Each row was made from one path, in order. Every step used is in the known rows, and no mark comes twice. Write each row's path.
(in the rows, 128 means zero)
Known rows:
kivevi dekog lepa vupizap: [141 168 135  98 125  99 136  63  85 108 126  99 182 114 165 151 143 154
 132 119]
lepa dekog: [136 158  78 111  99 114 122  53  90 129 114 136 171 126 106 115 144 159
 170 150]
vupizap lepa dekog kivevi kalib sesu: [134  69 146  87  52  78 143  92  85 108 159 110 151 142  82 113 149 127
 167 135]
lepa dekog kivevi: [138 161 111 107  64  77 123  61  91 111 125 123 170 129 101 111 149 157
 161 135]
dekog kivevi kalib sesu: [136  81 143  91  52  84 125 117  85 106 162 105 161 144  83 127 153 125
 160 132]
vupizap kivevi: [135 170  94 114  99  99 168 117 102 162 105 154 144 135 102 132 155 156
 149 171]
sesu dekog: [136 150 108 111  96 107 175 129 102 137 125 129 176 132  86 121 142 160
 132 147]
lepa dekog kivevi kalib sesu: [136  75 137  88  56  84 128  88  82 106 162 102 164 142  80 116 152 127
 169 129]
kivevi dekog: [134 160  98 101  98 118 134  77  89 122 131 134 166 145 106 144 150 158
 180 130]
tikiz dekog sesu kalib: [135 106 192 108 105 105  45  90  99 124 175 140 157 155  61 143 146 138
 106 146]
vupizap kivevi kalib sesu dekog lepa: [138 107 164  94 117  85 202 134  95 136 160 102 172 143  77 108 146 140
 134 126]
kalib sesu dekog kivevi: [139 148 142  98  49  65 170 123  96 119 156 103 171 137  76 121 147 149
 122 133]
sesu dekog lepa vupizap: [143 161 143 104 125  92 160  97  93 118 123  96 190 107 152 137 137 156
 100 127]
tikiz dekog kivevi kalib sesu: [135  79 162  87  56  78 127  96  87 107 164 103 163 159  82 130 155 121
 128 137]
dekog lepa vupizap sesu: [145 178 143  98 121  92 140 101  99 126 101 100 183 113 155 145 147 160
 115 150]
tikiz dekog: [134 161 126 109  99 103 119  70  99 133 118 138 169 158 107 142 150 148
  93 164]
dekog sesu: [134 165 130 113  96 110 126 110  96 111 178 154 168 133 111 134 152 154
 145 148]
kivevi kalib sesu dekog: [136  80 136  93  82 102 183 137  93 127 159 107 172 141  67 117 144 137
 141 137]

Which path is each row?
[143 106 165  91 116  88 168 102  87 110 145  81 186 112 139 133 139 139
 109 120]
kivevi kalib sesu dekog lepa vupizap
[135 160 121 109 101 109 131  64  91 110 179 150 170 129 107 115 149 158
 158 143]
lepa dekog sesu
[136  83 137  92  85  93 209 140  95 144 156 113 160 144  63 116 147 137
 139 145]
vupizap kivevi kalib sesu dekog
[144 176 149  91 123  92 150  84  95 122 110  97 182 120 154 148 148 161
 129 136]
kivevi dekog lepa vupizap sesu
[142 169 154 103 127  90 128  59  92 116 118 102 185 123 164 150 143 148
  75 139]
tikiz dekog lepa vupizap
[134 106 175 103 102 114  54  93  93 117 184 136 155 145  61 143 146 144
 163 126]
kivevi dekog sesu kalib
[133 161 138 102 100 112 141  84  89 105 193 148 167 145 107 139 153 157
 167 128]
kivevi dekog sesu
[144 120 178 101 118  98  55 108 102 134 109  99 168 120  99 148 141 147
 122 142]
dekog lepa vupizap sesu kalib
[134 110 175 103 107 105  80  98  95 133 179 143 143 148  56 141 149 146
 161 133]
vupizap kivevi dekog sesu kalib
[136  65 152 100  73  82 152 129  95 101 139 116 170 145  79 104 150 140
 162 125]
sesu dekog kivevi kalib
[141 168 137 105 126  79 204 107  98 152 113 118 161 114 137 133 146 157
 107 150]
sesu dekog lepa vupizap kivevi
[136 109 169 113  98 114  41 116  97 122 171 142 155 136  64 138 145 142
 146 141]
dekog sesu kalib
[132 164 139 100 105 101 172  87  93 126 188 156 152 148 103 136 157 158
 164 138]
vupizap kivevi dekog sesu
[136 104 161 109 103 112  47  80  94 122 172 138 158 133  60 124 143 145
 157 138]
lepa dekog sesu kalib
[141 161 140  97 114  74 210 107  95 153 130 106 160 117 128 138 146 150
 100 148]
kalib sesu dekog lepa vupizap kivevi
[136 166 131 100 127 107 136  82  90 115 141 117 179 145 112 130 147 155
 168 114]
kivevi dekog lepa
[142 171 130 107 122  98 125  86  90 113 114 103 183 105 167 147 142 152
 115 133]
dekog lepa vupizap
[144 154 150  97 114  88 169  98  90 119 141  84 187 108 145 141 138 148
  94 126]
kalib sesu dekog lepa vupizap
[143 118 184  94 122  99  64  92  97 130 119  96 168 128  97 151 142 149
 136 129]
kivevi dekog lepa vupizap sesu kalib
[140 174 127 107 124  85 176  97  96 148 106 123 156 114 148 141 149 155
 117 154]
dekog lepa vupizap kivevi
[133  65 140  97  71  81 132  86  90  99 128 129 155 140  94  98 148 138
 185 133]
vupizap lepa dekog kivevi kalib
